Every row comes from one small tree of marks. The marks that hang from a mark follow it in brackets, in the order of their numbers. Every link used is in the known rows. Which tree was each row made from?
Known rows:
Q464{Q970{Q879}}: [ 0.03  0.16 -0.09  0.05 -0.08  0.16 -0.02  0.26  0.08  0.02 -0.04  0.05
 -0.22 -0.05  0.17  0.04  0.19  0.28  0.18 -0.14 -0.07 -0.35 -0.11 -0.02]
Q15{Q879{Q777{Q746{Q9}} Q970{Q464}} Q964}: [-0.49  0.01  0.09 -0.04 -0.50 -0.78 -0.23  0.48 -0.10 -0.03  0.13 -0.09
  0.10 -0.31  0.14  0.06  0.19  0.25  0.12 -0.70  0.11  0.36 -0.16 -0.15]
Q777{Q746}: [-0.13  0.06  0.02 -0.05 -0.21 -0.08 -0.19 -0.17 -0.06 -0.12 -0.17 -0.01
  0.05  0.00 -0.06 -0.11  0.15 -0.06  0.04 -0.14 -0.11  0.11 -0.03 -0.24]
Q464{Q970{Q20 Q879{Q15{Q964} Q777}}}: [ 0.05 -0.11  0.06 -0.01 -0.07 -0.02 -0.13  0.61  0.21 -0.03  0.16  0.38
 -0.52 -0.05  0.44  0.10  0.36  0.65 -0.02 -0.38  0.05 -0.04 -0.14  0.04]
Q9{Q746{Q777{Q20{Q15{Q879 Q964}}}}}: [ 0.00  0.18  0.54 -0.10 -0.24 -0.20 -0.09  0.01 -0.03 -0.10 -0.01  0.24
 -0.09  0.06 -0.04 -0.18 -0.05  0.16  0.09 -0.18  0.24  0.45 -0.04 -0.56]
Q746{Q9 Q777{Q20{Q15{Q879{Q970} Q964}}}}: [-0.29  0.32  0.27 -0.16 -0.11 -0.29 -0.11  0.21  0.23 -0.34  0.08  0.00
  0.33 -0.21  0.02 -0.29 -0.12  0.04  0.20 -0.56  0.14  0.27  0.06 -0.35]
Q746{Q9 Q777{Q20{Q15{Q879{Q970{Q464}}}}}}: [-0.60  0.45  0.19 -0.22 -0.08 -0.09 -0.18  0.19  0.05 -0.18  0.11 -0.07
  0.31 -0.35 -0.17 -0.31  0.05  0.05  0.19 -0.43  0.08  0.12 -0.11 -0.25]
Q15{Q879{Q970{Q20 Q464}} Q964}: [-0.44  0.09  0.28 -0.05 -0.25 -0.29 -0.10  0.54 -0.11  0.17  0.41  0.25
  0.04 -0.34 -0.16  0.19  0.22  0.23 -0.44 -0.45  0.10 -0.01 -0.16  0.00]
Q464{Q970}: [ 0.04  0.01  0.00 -0.02 -0.03  0.02 -0.04  0.10  0.20  0.02 -0.16 -0.02
 -0.06  0.04  0.23 -0.01  0.16  0.04  0.13 -0.05  0.03 -0.14 -0.01  0.15]
Q464{Q970{Q20{Q15{Q879{Q777{Q746{Q9}}} Q964}}}}: [-0.16  0.41  0.29 -0.04 -0.33 -0.44 -0.44  0.27  0.32 -0.18 -0.34  0.40
  0.10 -0.30  0.19 -0.26  0.30  0.19  0.08 -0.54  0.24  0.17 -0.06  0.04]
Q777{Q20{Q15{Q879{Q970} Q964}} Q746{Q9}}: [-0.36  0.50  0.21 -0.05 -0.25 -0.45 -0.41  0.08  0.01 -0.43 -0.15  0.09
  0.36 -0.28 -0.18 -0.23  0.03 -0.26  0.09 -0.63  0.30  0.20  0.16 -0.55]
Q15{Q879{Q777{Q20} Q970} Q964}: [-0.06 -0.16  0.30  0.02 -0.11 -0.59 -0.04  0.53  0.00 -0.23  0.31  0.11
 -0.17 -0.07  0.22  0.22  0.16  0.18 -0.05 -0.66  0.47  0.23  0.05 -0.30]
Q464{Q970{Q20 Q879{Q15}}}: [-0.04  0.06 -0.02 -0.02  0.04  0.28 -0.12  0.37  0.14  0.07  0.09  0.31
 -0.38 -0.16  0.21  0.12  0.38  0.46 -0.05 -0.14 -0.03 -0.27 -0.19  0.00]
Q886{Q746{Q9 Q777{Q20{Q15{Q879{Q970}}}}}}: [-0.25  0.19  0.07 -0.36 -0.05 -0.15 -0.37 -0.02  0.23 -0.27  0.16 -0.05
  0.28 -0.30 -0.13 -0.14  0.13 -0.25  0.23 -0.52  0.14  0.16 -0.06 -0.13]
Q777{Q20{Q15} Q746{Q9}}: [-0.27  0.58  0.08 -0.04 -0.07 -0.06 -0.47 -0.17 -0.01 -0.46 -0.36  0.07
  0.33 -0.23 -0.28 -0.41  0.02 -0.32  0.14 -0.28  0.13  0.10  0.09 -0.42]
Q15{Q879{Q777{Q746} Q970{Q20 Q464}} Q964}: [-0.53 -0.01  0.30 -0.09 -0.40 -0.53 -0.25  0.49 -0.13  0.06  0.29  0.28
 -0.11 -0.26  0.02  0.14  0.42  0.39 -0.29 -0.71  0.13  0.23 -0.27 -0.15]
Q777{Q20{Q15{Q964}} Q746{Q9}}: [-0.20  0.54  0.16 -0.05 -0.23 -0.21 -0.44  0.01  0.05 -0.51 -0.31  0.10
  0.37 -0.20 -0.24 -0.47 -0.02 -0.29  0.06 -0.39  0.10  0.19  0.22 -0.44]
Q464{Q970{Q20{Q15{Q879{Q777} Q964}}}}: [-0.05  0.21  0.35 -0.03 -0.17 -0.27 -0.28  0.33  0.31 -0.06 -0.12  0.54
 -0.20 -0.10  0.18 -0.13  0.33  0.30 -0.10 -0.43  0.35  0.04  0.00  0.14]
Q548{Q20{Q15{Q879{Q777{Q746} Q970{Q464}} Q964}}}: [-0.52  0.18  0.15 -0.09 -0.54 -0.51 -0.29  0.12  0.08 -0.03 -0.01  0.21
  0.00  0.21 -0.17 -0.14  0.32  0.16 -0.27 -0.60  0.37  0.21  0.03 -0.31]
Q970{Q20 Q464 Q879}: [-0.44  0.42  0.05  0.01 -0.11  0.40 -0.14  0.45 -0.29  0.21  0.33  0.33
 -0.16 -0.41 -0.40 -0.01  0.28  0.44 -0.39 -0.12 -0.27 -0.37 -0.37  0.05]
Q964{Q15{Q879{Q777{Q20 Q746{Q9}} Q970{Q464}}}}: [-0.56  0.23  0.09 -0.13 -0.25 -0.76 -0.42  0.38 -0.17 -0.27  0.07 -0.13
  0.22 -0.39  0.23  0.05  0.31  0.16  0.14 -0.65  0.34  0.21 -0.13 -0.45]
Q20{Q15{Q879{Q970} Q964}}: [-0.20  0.10  0.11 -0.05 -0.22 -0.45 -0.10  0.10  0.11 -0.02  0.04  0.25
 -0.01  0.03 -0.07 -0.04 -0.01  0.05 -0.04 -0.41  0.32  0.10  0.24 -0.17]
Q777{Q20{Q15{Q879 Q964}} Q746{Q9}}: [-0.16  0.58  0.33 -0.02 -0.31 -0.41 -0.48  0.07  0.01 -0.51 -0.25  0.16
  0.38 -0.36 -0.28 -0.40  0.10 -0.26  0.10 -0.49  0.27  0.24  0.19 -0.53]
Q9{Q746{Q777{Q20{Q15{Q879{Q970{Q464}} Q964}}}}}: [-0.43  0.16  0.42 -0.19 -0.25 -0.20 -0.12  0.17 -0.16  0.08  0.16  0.15
 -0.13  0.03 -0.12 -0.09 -0.01  0.24 -0.01 -0.30  0.18  0.33 -0.19 -0.50]

Write each row's tree:
[-0.52  0.05  0.14 -0.11 -0.13 -0.57 -0.25  0.43 -0.10  0.10  0.29  0.17
 -0.04 -0.27  0.24  0.21  0.35  0.46 -0.22 -0.50  0.33  0.06 -0.20 -0.11]
Q964{Q15{Q879{Q777 Q970{Q20 Q464}}}}
[-0.62  0.09 -0.04 -0.13  0.11 -0.05 -0.25  0.26 -0.12 -0.04  0.16  0.12
 -0.27  0.04 -0.08 -0.02  0.20  0.15 -0.07 -0.45  0.32 -0.01 -0.07 -0.11]
Q879{Q777{Q20{Q15}} Q970{Q464}}
[-0.54  0.08  0.12 -0.12 -0.44 -0.58 -0.33  0.22 -0.03 -0.01  0.02  0.25
 -0.15 -0.03 -0.10 -0.15  0.28  0.23  0.00 -0.65  0.26  0.26  0.04 -0.23]
Q20{Q15{Q879{Q777{Q746} Q970{Q464}} Q964}}
[-0.44  0.44  0.38 -0.09 -0.27 -0.06 -0.32  0.36 -0.09  0.11  0.14  0.55
  0.02 -0.37 -0.49 -0.27  0.29  0.23 -0.49 -0.27  0.10 -0.04 -0.06  0.07]
Q970{Q20{Q15{Q879 Q964}} Q464}
[-0.42 -0.56 -0.18 -0.17 -0.09 -0.37 -0.03  0.52 -0.01  0.13  0.40 -0.04
 -0.46  0.14  0.35  0.20  0.18  0.49 -0.01 -0.43  0.10  0.34 -0.07  0.03]
Q879{Q15{Q964} Q777 Q970{Q464}}
[-0.51  0.56  0.12 -0.04 -0.24  0.28 -0.27  0.46 -0.18  0.11  0.24  0.57
 -0.15 -0.30 -0.52 -0.28  0.21  0.44 -0.46 -0.26 -0.17 -0.30 -0.11  0.00]
Q970{Q20{Q15{Q964}} Q464 Q879}
[-0.13  0.34  0.39 -0.02 -0.18 -0.17 -0.23  0.16  0.12 -0.05  0.04  0.58
  0.05 -0.22 -0.24 -0.19  0.14  0.13 -0.36 -0.29  0.24  0.07  0.08 -0.05]
Q970{Q20{Q15{Q879 Q964}}}
[-0.16  0.39  0.25 -0.16 -0.10 -0.03 -0.14  0.13  0.26 -0.44 -0.06  0.02
  0.35 -0.15 -0.04 -0.52 -0.18  0.00  0.18 -0.32 -0.07  0.27  0.11 -0.22]
Q746{Q9 Q777{Q20{Q15{Q964}}}}
[-0.14  0.27  0.20  0.01 -0.44 -0.69 -0.37  0.10  0.14 -0.26 -0.25  0.21
  0.11 -0.18  0.01 -0.32  0.07  0.08  0.26 -0.52  0.29  0.40  0.15 -0.23]
Q20{Q15{Q879{Q777{Q746{Q9}}} Q964}}
[-0.14  0.41  0.10 -0.01 -0.07 -0.08 -0.33 -0.01 -0.07 -0.42 -0.21 -0.12
  0.36 -0.31 -0.12 -0.21  0.07 -0.29  0.14 -0.24  0.01  0.12 -0.04 -0.40]
Q777{Q20 Q746{Q9}}
[-0.37  0.58  0.00  0.04 -0.18 -0.03 -0.43  0.11  0.00 -0.13 -0.14  0.45
 -0.09 -0.31 -0.09 -0.26  0.12  0.35  0.04 -0.44  0.00  0.00 -0.21 -0.20]
Q970{Q20{Q15} Q879{Q777{Q746{Q9}}}}
[ 0.02  0.22  0.12  0.02 -0.12 -0.03 -0.19  0.46  0.15 -0.28 -0.06  0.32
 -0.38  0.06  0.17 -0.17  0.23  0.33  0.14 -0.47  0.21 -0.18  0.10 -0.16]
Q464{Q970{Q879{Q777{Q20{Q15{Q964}}}}}}
[-0.44  0.06  0.01 -0.13 -0.19 -0.52 -0.15  0.28 -0.15  0.08  0.23 -0.05
  0.11 -0.20  0.12  0.16  0.22  0.22 -0.08 -0.36  0.23 -0.04 -0.04 -0.22]
Q964{Q15{Q879{Q970{Q464}}}}
[-0.15 -0.47 -0.18 -0.11  0.00 -0.27  0.08  0.25  0.13  0.05  0.30 -0.07
 -0.22  0.21  0.33  0.22 -0.04  0.19 -0.01 -0.27  0.09  0.24  0.12 -0.11]
Q879{Q15{Q964} Q970}
[-0.20 -0.14  0.05 -0.06 -0.12 -0.78 -0.11  0.25  0.01 -0.05  0.15 -0.01
 -0.05 -0.03  0.48  0.25  0.16  0.32  0.12 -0.50  0.44  0.18  0.02 -0.26]
Q964{Q15{Q879{Q777 Q970}}}
[-0.11  0.19  0.34 -0.14 -0.02  0.11 -0.12 -0.21 -0.05 -0.04 -0.09  0.17
 -0.13  0.17 -0.05 -0.21 -0.13  0.09  0.13  0.00  0.14  0.33 -0.11 -0.48]
Q9{Q746{Q777{Q20{Q15}}}}
[-0.14  0.33  0.14 -0.07  0.04  0.20 -0.27  0.03  0.28  0.04 -0.23  0.42
 -0.06 -0.04  0.03 -0.19  0.22  0.08 -0.16 -0.10  0.12 -0.21 -0.02  0.20]
Q464{Q970{Q20{Q15}}}
[-0.12 -0.50 -0.03 -0.13  0.13 -0.34 -0.04  0.47  0.08 -0.24  0.36  0.02
 -0.43  0.21  0.46  0.24  0.11  0.28  0.01 -0.52  0.37  0.36  0.10 -0.26]
Q879{Q15{Q964} Q777{Q20} Q970}
[-0.19  0.09  0.42 -0.13 -0.19 -0.27 -0.04  0.02 -0.01 -0.02  0.10  0.17
 -0.11  0.13  0.06 -0.04 -0.13  0.16  0.09 -0.32  0.31  0.42 -0.07 -0.59]
Q9{Q746{Q777{Q20{Q15{Q879{Q970} Q964}}}}}
[-0.07  0.06  0.12 -0.41  0.01  0.25 -0.36 -0.12  0.18 -0.29  0.09  0.11
  0.05  0.01 -0.26 -0.30  0.24 -0.19  0.02 -0.27 -0.01  0.09  0.03 -0.10]
Q886{Q746{Q777{Q20{Q15}}}}
[-0.25  0.47  0.22 -0.04 -0.20 -0.31 -0.48  0.09  0.27 -0.13 -0.38  0.35
  0.05 -0.33  0.17 -0.22  0.35  0.15  0.16 -0.44  0.27  0.10 -0.16  0.03]
Q464{Q970{Q20{Q15{Q879{Q777{Q746{Q9}}}}}}}
[-0.48  0.19  0.36 -0.27 -0.17 -0.08 -0.11  0.29  0.02 -0.17  0.25  0.16
  0.00 -0.08 -0.21 -0.29  0.20  0.19 -0.11 -0.53  0.06  0.14  0.01 -0.33]
Q746{Q777{Q20{Q15{Q879{Q970{Q464}} Q964}}}}
[-0.53  0.40  0.24 -0.21 -0.19 -0.21 -0.19  0.36  0.10 -0.23  0.15 -0.02
  0.34 -0.32 -0.15 -0.34  0.01  0.11  0.09 -0.55  0.02  0.21 -0.05 -0.25]
Q746{Q9 Q777{Q20{Q15{Q879{Q970{Q464}} Q964}}}}
[-0.46 -0.14  0.17 -0.08 -0.48 -0.67 -0.17  0.44 -0.15  0.01  0.21  0.04
 -0.12 -0.14  0.09  0.11  0.34  0.32 -0.04 -0.69  0.14  0.30 -0.13 -0.20]
Q15{Q879{Q777{Q746} Q970{Q464}} Q964}
[-0.42 -0.06  0.28 -0.05 -0.25 -0.47 -0.11  0.64 -0.08  0.13  0.43  0.28
 -0.16 -0.27  0.07  0.21  0.31  0.44 -0.31 -0.61  0.22  0.16 -0.22  0.06]
Q15{Q879{Q777 Q970{Q20 Q464}} Q964}
[-0.13  0.26  0.37 -0.08 -0.33 -0.33 -0.41  0.22  0.28 -0.14 -0.25  0.52
 -0.14 -0.11  0.14 -0.21  0.45  0.26 -0.08 -0.53  0.26  0.11 -0.01 -0.04]
Q464{Q970{Q20{Q15{Q879{Q777{Q746}} Q964}}}}
[-0.10  0.17  0.07  0.05 -0.12 -0.01 -0.23  0.23 -0.21 -0.33  0.05  0.15
 -0.32 -0.10 -0.02 -0.04  0.31  0.26  0.13 -0.43  0.06 -0.04 -0.14 -0.50]
Q970{Q879{Q777{Q20 Q746}}}
[-0.60  0.57  0.20 -0.09 -0.34 -0.41 -0.48  0.23 -0.11 -0.35 -0.09  0.08
  0.34 -0.40 -0.36 -0.29  0.18 -0.17  0.01 -0.62  0.20  0.13  0.05 -0.46]
Q777{Q20{Q15{Q879{Q970{Q464}} Q964}} Q746{Q9}}
[ 0.11 -0.13 -0.08  0.00 -0.16 -0.01 -0.01  0.44  0.17 -0.05  0.07  0.09
 -0.37  0.06  0.32  0.07  0.21  0.41  0.19 -0.21 -0.04 -0.13  0.05 -0.08]
Q464{Q970{Q879{Q15{Q964}}}}
[-0.19  0.42  0.17 -0.16  0.05  0.10 -0.16 -0.01  0.22 -0.35 -0.11 -0.02
  0.33 -0.16 -0.07 -0.47 -0.14 -0.06  0.25 -0.22 -0.03  0.19  0.02 -0.22]
Q746{Q9 Q777{Q20{Q15}}}
[ 0.12 -0.52 -0.02 -0.05 -0.08 -0.39 -0.03  0.34  0.15 -0.10  0.16  0.08
 -0.41  0.18  0.43  0.06  0.11  0.39  0.13 -0.26  0.16  0.47  0.11 -0.03]
Q879{Q15{Q964} Q777}
